What can hang from each mark
N: A F Z
Z: N
F: N S T
V: D T
A: E N
T: A F
E: A

Every row comes from one small tree of marks. Brackets hold a mark, then the marks that hang from it, in alphabetical order. Every link used is in the known rows. Which tree was each row made from?
Known rows
(N F): [ 33   4 -21 -10 -12   9  27  32  10   0 -67  12  23  27  31  11 -24  20
 -20  44   1  10   4  13   2 -29  30   2  -2   8   6  11 -10 -11 -24  32
   0 -25  -8  11 -17   1  16 -11 -13  23  41]
(N (A E) (F T) Z): [ 13  -2 -61 -33 -14  19  43  54  55  48 -48   3  23  18  27   4 -34 -14
 -36  30  -9 -13  35   5 -15 -35  35   3   9   7  -7 -25   4 -42  -7  58
  14 -83 -15  -3 -52 -15  19 -31 -13  43  70]
(N A F Z): [ 30   2 -47 -29  -5  19  50  52  50   7 -67   9  19  16  23  -3 -11 -15
 -34  47  -4  -3   6   9  -8 -31  35   8  -7   8  -1 -13 -13 -34 -14  25
  -1 -60 -13  -5 -17 -14  16 -15 -19  48  67]
(N F Z): [ 30   8 -33 -32 -13  14  36  40  27   8 -74  -1  22  22  24   3 -22  -2
 -31  44  -2   7   1  17  11 -32  35   0   3  12  -1   2 -10 -30 -26  23
 -15 -45 -16   7 -19 -37  16 -18 -13  30  61]
(A E (N F Z)): [ 18  23 -48 -25 -12  14  19  37  43  20 -37 -17  26  21  12 -14 -19   3
 -20  27  -1   3   8  22  22 -29  48  -3  17  16 -25  -2   0   3 -26  33
 -32 -43 -17   2 -35 -77  27 -38 -15  25  78]
(F S (T A)): [ 49   8 -42 -17 -24  13  54  46  -3  27 -75  -3  17   9  25  -3 -85  40
 -19  62 -30 -10  27 -16 -16 -28 -10  31 -17  -8 -25  14  -3 -43 -10  29
  36 -26   3   8  11  10   5 -12 -12  25  40]
(F S (T (A E))): [ 20   3 -52 -29 -30   9  60  38   9  48 -55  -8  18  19  23   2 -78  37
 -13  38 -27 -13  25 -23   6 -30  -5  21   7 -15 -29   8  10 -34 -12  46
  44 -32 -11   1 -16 -17  12 -20 -14  20  41]
(E (A (N F Z))): [ 38  33 -28  -7 -12   8  19  57  41  10 -55 -18  24  14   7 -14  -6  10
 -26  62  -8   4  -7  20  -3 -31  44  -7  -4  22  -4  30  -7 -21 -20  31
 -51 -43  -3   3 -13 -79  20 -18 -13  25  80]
(E (A (N (F S) Z))): [ 60  11 -21 -12 -19   6  32  63  41  15 -68 -23  22   7   6 -27 -14  13
 -14  72 -12  -2  -3   5   7 -28  30   1 -13  12 -15  21 -15 -22 -15  35
 -58 -41 -14   5  -3 -91  16 -24 -10  28  99]
(F (N A) S T): [ 39 -14 -40 -45 -19  15  67  44  29  31 -66  12  25  20  23   0 -81  18
  -2  39 -26 -18   9   6 -22 -27   0  44 -36 -12   1  34  -3 -30  -5  57
  37 -29  -8   3  29  17   6 -11 -16  56  36]
(V (T (F (N Z)))): [ -6  39 -55 -60 -19  15  29  39  32   0 -52  11  21  20  28 -11 -57   3
 -15  27 -10   0 -13  12   0 -28  27  64 -12  17  24  42 -14 -14 -24  32
  -2 -33 -21   6 -19 -24  17  -4  -6  40  31]
(T (A E) F): [ -7  44 -59 -24 -14  10  26  12   9 -17 -54   9   4  17  16  16 -15  32
 -14  49  -8  -4  14 -13   3 -27   7  57  28   5 -13   2  -2 -26 -20  26
  17 -28   1   0 -36   1  22 -19 -12  21  14]
(V D (T (A E))): [-19  19 -64 -43 -16   2  16  32  11  39 -34  10   9  28  41  -4 -72  34
 -26  26 -17  12  11 -24  25 -25  23  29   1  -6  13  -1  28   3 -19  31
  70  -9 -27  -2 -49 -37   9  -5 -17  14  26]
(F S): [ 37  -5 -15 -31 -20   8  53  38  13   7 -70  13  16   6  21   4 -47  25
 -15  42 -14  -4   0  12  19 -26  15  26  -6 -10   1  28   8  -6 -21  28
  22  -7 -19   9  15 -15   7  -6 -12  33  41]
(F S (T (A E N))): [ 39  12 -48 -13 -24  14  51  42  13  38 -46 -23  17  16  15 -10 -80  35
 -15  40 -33  -9  32 -12  -7 -27  -5  19   8  -3 -47  13   8 -20 -10  42
  15 -22  11  -1   6 -44  16 -24 -13  14  57]
(T (A E N) (F S)): [ 32  30 -55 -22 -17   9  32  34  11 -11 -56 -18  10  10   2 -12 -11  34
  -6  54 -15  -6  20 -13  21 -22  -6  70  17  -2 -43  15   0  -8 -17  26
 -12 -29   0   3  -7 -53  24 -25  -9  27  45]
(T (A N) F): [ 29  53 -51  -2  -7  16  18  41  13 -35 -61  -9   9  19  20  -9 -13  29
 -21  58 -13   2   6   9 -13 -23   6  55  -2  17 -33  22 -14  -4 -20  12
 -24 -25  20   4  13 -35  21  -9 -14  25  29]
(N (A E) (F S)): [ 33 -31 -45 -35 -19   3  48  33  38  23 -70  10  18  17  13   6 -17   7
 -15  41  -4 -13  20  -5  19 -28  17  20   3 -18   0 -12   5  -9 -12  63
  23 -37 -31  -4 -19 -20  17 -24 -12  39  67]
(N Z): [ 18  20 -31 -41 -10  16  35  38  29  -1 -58  11  13  13  27  -6 -42   6
 -29  36  -9   3 -12  19  11 -30  38  13   9  14   7  20  -1 -19 -28  17
  10 -25  -8   5   3 -26  10 -15 -18  32  49]
(Z (N A)): [ 44  22 -38 -36  -1  19  37  45  39 -18 -44  14  -1  16  20   4 -42  12
 -18  64 -11  -9  -1  23   0 -23  30  35  -1   7  -9   4   8 -22  -9  13
  29 -37  -7  -6  36  41  16  -7 -24  26  29]
(T A F): [ 15  50 -51 -15 -12  11  39  28   3 -32 -73  12   4  16  22   9 -20  31
 -28  64  -9   0   7  -9  -5 -27   1  69   8   7 -15  12 -13 -24 -19  11
   8 -31   7   7  -1   6  16  -8 -12  27  14]
(A E (N (F S) Z)): [  33   -5  -40  -32  -18   11   28   48   37   38  -57  -25   29    6
   -1  -19  -29    2  -16   41   -6   -7    9   16   34  -26   28   -3
   12    6  -33   -4    1   -3  -24   30  -36  -36  -22    2  -20 -106
   23  -40  -12   36   89]
(E A): [ 20  15 -13 -18 -14   3  29  35  15  -1 -59  23   6  17  25   9 -29  32
 -19  62 -13   8 -22   8  -2 -26  30  13  11   8  27  47   6  -8 -15  37
   9 -17 -17   5  -4  -5   8  -2 -14  17  32]

Which tree is each row?
[ -5  26 -65 -53 -25   9  62  12  -5 -11 -69  -6  20  16   7   5 -50  38
   8  55 -16 -20  14 -29  16 -24  -9  76  15  -5 -29  38  -6 -33 -20  43
  19 -10  -8   3 -18 -23  15 -23 -10  38  18] | (T (A E) (F N S))
[ 25  11 -52 -36  -7  15  30  34  42  10 -41  -1   7  28  13  12 -23   4
 -17  58  -2  -9  21  10  22 -24  29  30  11  -4  -8 -17   5 -28 -12  36
  12 -56 -31  -9 -25  38  26 -22 -22  27  42] | (Z (N (A E) F))
[ 37 -14 -30 -22 -18   4  30  34  20  10 -58 -22  24  21   8  -7 -30  24
  -2  33  -5  -2  18   9  26 -25  20   1  12  -1 -31   5   3  29 -23  55
 -16 -29 -23   5 -12 -56  23 -29 -12  27  70] | (A E (N (F S)))
[ 31  13 -53 -30 -16  19  28  45  43  35 -39  -8  16  31  16  14 -48   4
 -23  46 -13  -7  38  17  -7 -26  26  19   1   5 -22 -21  10 -51  -5  42
  19 -63 -24  -2 -18  67  23 -26 -17  22  47] | (Z (N (A E) (F T)))
[ 64   2 -16  -3 -18   1  21  53  21  15 -74 -13  20  14   5 -14 -20  27
  -5  87 -11  -2  -2  -2  12 -24  21   2 -19   4 -17  28  -7   0 -15  36
 -41 -26  -9   7   9 -36  15 -14  -8  25  76] | (E (A (N (F S))))
[ 43  25 -54   3 -19  10  24  42  15  26 -58 -13  13  30  30 -21 -48  31
 -30  64 -19  12  20  -9   0 -26  14  22 -33   5 -15   7  -5  10 -19  26
 -19 -31  -4  -6 -28 -20  28  -2 -15   9  72] | (V (T (A (N F))))
[ 47  44 -55 -21 -16  17  36  54  30 -18 -80 -24  11  -2   7 -34 -21  14
 -19  64 -18 -17   9  -7   5 -22   8  54 -11  11 -52   9 -18 -21 -16  -1
 -45 -36   5   2  21 -73  21 -24 -10  36  68] | (T (A (N Z)) (F S))
[-24  24 -55 -70 -10  20  61  30  53  11 -35  19  14  17  15   3 -41  -6
 -13   8  -9 -16  -8  11   4 -30  26  41  14   5   7  28   7 -24 -20  51
  32 -46 -25  -6 -20 -40  15 -27 -22  46  44] | (F (N (A E) Z))
[ 43  20 -18   4 -12   3   9  41  23   2 -62  -7  16  24  14  -3 -10  27
 -21  74  -7  13  -6  20  -9 -25  38  -2  -9  17  -4  25  -6 -11 -16  34
 -36 -33   2   9  -9 -41  20 -13 -13  20  60] | (E (A (N F)))
[-28  37 -71 -68  -7  19  47  29  57 -16 -43  19  14  15  10   4 -28  -3
  -8  28  -2 -18   0  19  -4 -26  22  66  23   8   7  20  -9 -24 -15  38
   9 -58 -14  -3 -23 -34  19 -29 -15  57  28] | (T (F (N (A E) Z)))
[ 47 -13 -51 -43 -17  12  45  46  39  11 -58  -9  13  17   5   2 -38   4
 -12  65  -6 -17  25  -2  35 -23  21  33   9 -13 -22 -21   3 -26  -9  34
  17 -53 -47  -8 -11  31  21 -28 -17  29  66] | (Z (N (A E) (F S)))
[ 33   8 -39 -22 -19  15  41  58  28  36 -73  -2  32  21  28   6 -44  -2
 -36  41  -9   1  22  18 -11 -35  28 -10 -13  21  -4  -4 -13 -46 -19  30
 -11 -53  -2  10 -18 -11  14 -22 -11  32  61] | (N (F T) Z)
[  3  -2 -58 -39  -9  17  42  40  58  25 -54  11  17  17  16   3  -4 -12
 -35  30   0 -10  15   3   2 -33  44   7  14   4   2 -21  -2 -18 -16  37
   8 -67 -24  -9 -45 -28  19 -28 -18  40  69] | (N (A E) F Z)
[  3  46 -59 -34 -12  15  54  18  -6 -27 -67  11  15  25  17   5 -42  31
  -6  49 -14  -4   2  -6 -11 -22  -2  76   1  10  -9  44 -22 -39 -18  27
   6 -10   2   8  -1  11  14 -10 -17  37  -1] | (T A (F N))
[ 34  -5 -49 -60 -19  21  78  59  52  29 -66   4  25  11  29 -11 -82  -5
 -10  43 -28 -26   9   6 -22 -28   4  30 -32   0  -5  23  -7 -45  -5  43
  33 -42  -1   2  27 -15   6 -17 -15  52  61] | (F (N A Z) S T)
[  6  22 -59 -36 -12   4  34  40   4  23 -49  18   9  30  47 -14 -73  30
 -31  45 -21  18   3 -20   8 -25  22  32 -21  -2  17  -2  16  -3 -16  12
  60  -1 -11   4 -16 -15   5   7 -17  17  27] | (V D (T A))
[  30    7  -44  -31  -26   16   78   35   -9   28  -71   -7   28   23
   25   -2 -102   33   -1   51  -36  -16   16  -16  -17  -26  -17   46
  -20   -9  -19   46  -11  -55  -11   40   29  -14    6    8   18   -4
    7  -15  -15   35   29] | (F N S (T A))
[ 44 -14 -32 -12 -24   9  28  47  24  52 -59 -28  31  26  16  -6 -56  16
 -12  39 -15  -5  33  11   7 -26  13  -2  -4   8 -36  -2   6   1 -13  51
 -17 -42  -7  10 -13 -53  19 -32  -7  30  68] | (A E (N (F S T)))
[ 46  24 -37 -14  -9  15  27  45  37   7 -56 -12  28  21  13 -16 -15  -2
 -30  40  -5   4  -2  33   4 -29  40  -6 -11  27 -21   8 -16  -2 -27  19
 -47 -41  -7   5  -9 -73  25 -24 -16  28  75] | (A (N F Z))
[ -1  -6 -45 -60 -17  10  68  27  33   8 -53  14  15  14  17   3 -49  17
   6  35 -15 -21   3  -6   8 -24   8  45   3 -13   1  37  13   2 -12  60
  41 -22 -30  -4  -3 -30  11 -25 -18  46  34] | (F (N (A E)) S)
[ -4  10 -54 -52 -15  18  53  30  37  23 -35  16  22  33  30  18 -78  15
  -6  14 -20 -13  15   9 -28 -29  12  40  -1   3  10  31  14 -17  -6  71
  51 -40  -4   0 -13   2  12 -20 -20  35  22] | (F (N (A E)) T)
[ -15   43  -68  -53  -21   19   61   31   24   51  -37   -7   23   26
   17    3 -101   19  -15   27  -27  -15   15  -11  -13  -33    7   19
   12   12  -22   33    0  -58  -18   44   22  -34   -3    0  -26  -33
   15  -31  -20   25   35] | (F (N Z) (T (A E)))
[ 32  61 -58  -8 -16  12  16  42  11 -11 -55 -10   1  23  27 -18 -32  31
 -28  54 -18  10  12   0 -11 -24  10  60 -13  13 -13  10   0  12 -15  23
 -12 -22   5  -3  -2 -32  24   2  -8  19  39] | (V (T (A N) F))
[ 39  24 -52 -26 -16   7  54  36   1 -22 -93  -1  10   5  17  -4 -32  32
 -15  69 -17 -12  16 -21  12 -27  -7  71  -6  -7 -22   9 -14 -42 -17  17
  10 -19  -3   9  10   8  13 -10  -7  40  31] | (T A (F S))
[  5  18 -48 -49 -11   1  -9  40  11   4 -61  25  14  25  44  -4 -35  13
 -23  35  -3  19  -4  -3  11 -24  38  49 -17   5  26  -1  19  25 -17  15
  36 -10 -16  15 -12 -10  10   8  -6  33  11] | (V D (T F))
[-28  62 -76 -62 -15  17  48  20  23 -13 -52   0  18  15   7   1 -38  12
 -12  33 -14 -18   8  -9   4 -26  10  65  28  16 -19  36 -12 -54 -26  23
   0 -33  -3  -2 -42 -36  17 -28 -16  33  20] | (T (A E) (F (N Z)))
[ 23   4 -46 -51 -19   0  11  50  11  13 -71  15  20  14  36 -14 -43  19
 -17  44  -7   9   3  -6  27 -22  32  51 -19 -11  17  -1  10  16 -13  13
  34   4 -22  11   4 -33   3   5   0  40  23] | (V D (T (F S)))
[ 15  -5 -43 -25  -9   9  36  26  41  18 -57  17  14  27  24  13  -9   8
 -26  42   1  -3  16   4   2 -31  34  21  14  -2   3 -14   3  -3 -14  54
  25 -53 -24  -3 -35  -4  19 -20 -17  37  51] | (N (A E) F)
[ 75 -12 -47 -25 -19  19  47  67  34  26 -73  -9  20  20  18   0 -57   1
 -18  71 -17 -16  36   4  -1 -24  15  23 -27  -9 -21 -12  -6 -56   0  27
   8 -60 -22  -1  27  58  17 -17 -13  38  66] | (Z (N A (F S T)))
[  5   5 -52 -73 -21   1  23  37   8  11 -70  16  25  24  35 -17 -72  17
   3  41 -13   3   1 -11  26 -19  15  64 -36  -6  19  29   2   2 -12  22
  38  14 -20  20  -2 -17   5  -1  -3  53  11] | (V D (T (F N S)))
[-24  50 -65 -48 -20  10  46   4   3 -21 -55   6  13  28  11  11 -46  37
  -5  39 -11  -9  10 -13   3 -24   0  79  19   7 -13  32  -7 -32 -21  44
  17 -20  -2   3 -33  -3  19 -23 -15  34   5] | (T (A E) (F N))
[ 28 -20 -51 -44 -16  12  55  47  50  31 -75   0  23   2   9 -12 -17  -9
 -22  48  -5 -20  18  -4  20 -28  27  18   2 -12 -11 -17  -2 -21 -15  41
  13 -67 -31 -12 -27 -40  17 -30 -11  50  85] | (N (A E) (F S) Z)
[ 30 -12 -43 -69 -14  17  76  45  49   0 -66  12  21  -1  17  -9 -63  -3
  -5  45 -17 -25 -10   7  -3 -26  18  37 -17  -6   4  39  -6 -27 -16  42
  24 -28 -15  -3  23 -37   7 -16 -19  57  56] | (F (N A Z) S)
[ 65  11 -53 -10 -18  13  51  52  30  14 -78 -34  22   8   6 -34 -41  10
 -23  70 -17 -10  15  -4   3 -27  11  11 -20   7 -50   4 -24 -24 -19   5
 -44 -31  -4  -2  -3 -78  20 -27 -15  29  95] | (T (A (N (F S) Z)))
[ 78  -3 -28 -23 -24  12  37  58   5  39 -75 -20  27  27  13   1 -71  16
 -12  65 -17  -8  32  10  11 -23  17  10 -14   0 -37   0  -6 -48 -10  19
  -1 -45 -29   8  20  38  16 -14 -12  30  51] | (Z (N (F S T)))
[ 23  44 -21 -19 -12  11  20  53  47   6 -44  -7  12   9  13 -15 -21  11
 -23  58 -13   3 -22  25 -15 -27  45   5  -1  26   0  37   5  -2 -20  32
 -30 -36  -7   1  11 -78  14 -17 -17  16  68] | (E (A (N Z)))
[ 10  48 -60 -18 -13  13  27  26  23 -19 -44 -15   7  19   9   0 -11  35
 -15  46 -10  -1  17  -1   4 -23  12  54  24  14 -39   6   3  -6 -21  20
 -19 -29   9   0 -18 -54  25 -23 -13  24  25] | (T (A E N) F)
[ 61  18 -31 -13 -16  19  30  48  12  24 -57 -11  23  31  19   8 -72  10
 -22  62 -15   1  26  18  -2 -26  27   7 -11  15 -22   0 -13 -47 -11  20
  -6 -45 -15  12   7  74  18 -14 -13  20  35] | (Z (N (F T)))
[ 60   0 -47  -3 -31   9  68  48  -3  39 -94 -17  28  19  23  -4 -68  30
 -20  72 -23  -8  36 -30 -11 -31  -6  15 -17 -11 -27  -5 -21 -51  -8  33
  15 -45  -2   7  -5   4  11 -13 -10  31  53] | (N (F S (T A)))
[ 13  32 -46 -12 -10  13  30  29  16   6 -30 -13   4  22  15  -2 -39  38
 -20  42 -18  -1   8   4   2 -24  12  24  20   6 -32  17  12   9 -23  36
  10 -23   3  -4 -14 -57  22 -19 -21   8  43] | (T (A E N))
[ 52  11 -43 -20 -11  20  48  62  38  17 -55  -3  16  29  24   6 -59   2
 -29  62 -13  -8  33  16 -11 -24  28  20 -14   9 -21 -20  -4 -62   1  28
   1 -69 -10   0  12  63  19 -13 -20  27  43] | (Z (N A (F T)))
[   3   11  -56  -44  -30   12   65   23   -2   46  -58   -7   25   23
   18    5 -103   38    0   42  -34  -21   31  -27   -2  -28  -14   37
    2   -9  -25   40    2  -43  -13   53   39  -19   -8    4  -13   -2
   10  -23  -14   26   29] | (F N S (T (A E)))
[ -3  15 -47 -54  -5  18  47  42  60  16 -38  19   7   6  25   6 -23  -6
 -29  14  -5  -9  -1   9   0 -32  34  23  26  -1  10   3  14 -15 -16  44
  34 -56 -17  -8 -15 -36  14 -25 -19  37  61] | (N (A E) Z)
[  9  28 -40 -35  -9  16  18  39  45  13 -27 -11  18  16  11 -10 -27   8
 -23  19  -5  -1  -5  31   8 -28  38   4  27  23 -21  16  18  19 -27  36
 -13 -38  -9  -1  -6 -79  21 -29 -19  20  59] | (A E (N Z))
[  9  65 -69 -30 -10  19  22  36  34 -14 -39 -13  11  11   5 -15 -12  15
 -26  43 -12  -4   9   3  -2 -27  20  55  30  21 -40   1  -2 -23 -21  20
 -25 -42  12   1 -25 -71  25 -33 -14  21  48] | (T (A E (N Z)) F)
[ 22  29 -57 -20  -9   5  10  42  14  26 -39  -2   8  31  43 -27 -73  33
 -24  46 -22  15  -1  -9  -8 -19  23  23 -34   4   1   8  24  21 -17  10
  28   2   0   4  -1 -52  11   0 -17  15  43] | (V D (T (A N)))
[  8  30 -45 -17 -19  11  47  28   6  43 -42   0  11  26  29  13 -75  35
 -26  34 -24  -1  23  -7 -11 -31   3  18  16  -1 -15   6  15 -41 -14  53
  46 -42  -1   0 -29  10  15 -21 -15  16  29] | (F (T (A E)))
[  24   18  -59  -45  -27   19   82   50   13   35  -70  -13   27   15
   19  -18 -105   18   -8   52  -36  -27   14   -9  -11  -31   -6   35
  -18    0  -29   43  -19  -78  -11   28   22  -28    1    3    4  -27
    5  -19  -17   41   48] | (F (N Z) S (T A))
